(in the rows, 128 means zero)
Known rows, with every step that occurs
X/W/Y/V/U: [153 148  69 173 114 153 133 156 152 186 147 156 124 116 138  94 196  83
  81  85 144 137 107  85]
Y/V/U: [119  73 132 111 120 135 144 110 152 179 131 122 154 119 152 134 187  75
  63 103 125 121 133  97]
C/W/Y: [127 148 110 137 125 175 126 142 177 148 138 121 146 109 137  86 131 138
 167  99 160 130  87 108]
C/W/U: [133 101 120 145 105 182 147 131 191 150 135 109 153  71 135 114 119 131
 155 104 164  95 102 101]
Y/V/C: [105  54 126  92 126 108 116  68 135 159 152  94 150 120 141 135 180 139
 108  95 150 130 147 125]
V/U/W: [ 81 121 125 141 125 185 136 171 111 163 128 120 115 138 147 117 156  87
 107  99 134 110 103 108]
V/Y/W: [133 172 107 130 138 158 139 170 144 121 174 133 130 120 142 143 103 149
 158  48 156 112  97 114]
U/W/X: [ 86 138  95 177 119 179 141 159  93 178  95 134 111 123 139 121 109 137
 136  91 199 129 108 154]
V/U/W/C: [ 74 149 125 147 116 186 137 117 101 166 113 122 121 128 182 116 160 122
 100  97 129 108 101  98]
C/W/U/V/Y: [ 99 109 109 149 101 182 127 133 204 168 156 133 144  81 116 110 112 139
 159  89 184  89  69  90]
X/W/Y/V/U/P: [159 156  71 179 120 136 140 140 142 216 161 164 117 104 111  80 192  91
  79  98 136 145 111  80]
W/X: [125 139 105 171 115 140 162 124 140 155  81 123 146 109 139 130  78 123
 121 139 194 136 103 119]
V/Y/W/X: [132 182  93 161 133 166 161 166 148 138 147 131 143 109 152 147  73 145
 161  56 203 114  78 109]
Y/V: [128  75 126 109 123 113 128  98 139 169 129 130 145 117 135 140 178 118
  91  98 135 131 150 136]
X/W/U/V/C: [125 101  79 184  94 138 111 115 155 170 178 144 117  85 107  96 160 117
 116 111 174 110 114  84]
U/V/Y/W/X: [105 128 101 155 122 141 110 134 152 175 171 160 139 108 122 117  94 141
 148  81 201 122  87 102]
V/Y: [ 99 197 105 133 129 152 142 166 144 118 129 138 109 152 126 155 106 142
 141  90 135 111  70 120]
V/C/W/U: [ 94  80 123 124 109 161 129  85 177 133 159  66 155  88 138 110 124 154
 174 105 177 101 105  92]
W/C: [119 165 131 136 110 131 129  46 114 134 108 133 136 117 182 128 130 187
 115 122 121 126 121 113]
U/V: [104  83 127 130 119 108  83 104 132 165 159 158 126 124 110 105 140 128
 128 138 143 129 126 115]
C/W: [128 103 127 136 130 158 125 119 159 118 130 100 158 104 134 125 129 144
 177  98 175  95 102 132]
U/P: [147 138 141 142 144  93 140  94 113 182 152 140 116 105  79  99 117 137
 131 154 107 150 139 118]

Rows
[ 90  71 125 119 119 158 134 133 122 197 131 124 135 127 154 134 200  87
  75  76 137 117 133 118] | Y/V/U/W
[ 93 136 105 143  93 155 130 144 183 184 156 168 108  95 106 115 103 120
 103 118 137 119  91  71] | W/U/V/Y
[105  37 128  99 125 127 112  60 157 155 155  80 169 101 145 129 184 149
 141  77 179 110 136 130] | Y/V/C/W
[ 98 114 116 115 127 161 110  98 167 131 161  78 146 111 139  89 134 162
 184  96 175 126  95 102] | V/C/W/Y
[130 115 120 133 125 163 144 114 183 212 151 121 157  90 129  80 157 111
 129  93 148 133  96  87] | C/W/Y/V/U/P
[ 86  91 127 125 110 161 135  92 115 201 121 124 142 122 181 134 203 114
  66  74 133 114 129 114] | Y/V/U/W/C
[ 97  81 130 114 129 144 111  78 151 110 159  60 156 112 137 116 135 165
 190  99 183 101 104 122] | V/C/W
[158 142  74 197 100 154 146 152 152 154 146 150 116  87 117 114 148 108
 103 108 155 107 114  91] | X/W/U
[105  42 116 125 119 137 131  57 162 173 133  78 179  97 151 132 157 149
 140  80 215 113 117 124] | Y/V/C/W/X
[132 148  61 197  97 153 125 156 165 171 167 176 104  97 102 113 142 120
 112  95 171 103  83  83] | X/W/U/V/Y
[168  99 127 141 117 159 151 142 157 161 189 129 149  51 149 101 111 122
 130  85 148 124 159  94] | Y/W/U
[107 122 107  98 119 133 119 109 155 189 155 124 130 120 142  93 171 125
 100 100 128 171 128  97] | W/Y/V/C
[163 130 140 137 126 138 125  73 115 138 172 121 156  76 193 116 131 180
 141  76 152 122 158 110] | Y/W/C
[130 137 107 110 119 137 128 134 158 196 137 154 125 119 139  93 166 113
  86 100 116 173 132 105] | W/Y/V
[144 115  75 195  93 143 118 136 157 177 165 166 114  83 104  97 153 107
 105 116 160 109 114  91] | X/W/U/V
[127 112 109 172 119 167 151 114 167 143  96  99 174  94 145 124  93 145
 177 106 229 102  81 131] | C/W/X
[ 83 138 110 129 121 127  91 131 147 153 158 169 113 142 103 124 119 139
 135 107 152 116  77 112] | U/V/Y
[ 69 120  98 117 119 173 106 148 108 206 151 135  94 130 136  93 183 140
 117  59 151 161 129 134] | U/W/Y/V/C
[ 88  74 125 129  93 135 113  94 172 186 172 135 124  82 113  91 124 126
 113 142 144 129 124  74] | W/U/V/C
[159 151  61 171 115 141 121 148 142 180 149 159 117 116 125  98 191 111
  98  82 153 142 117 109] | X/W/Y/V
[114  77 121 147  99 172 119 110 194 173 154 127 153  69 120  97 122 133
 154 110 178  99 102  95] | C/W/U/V
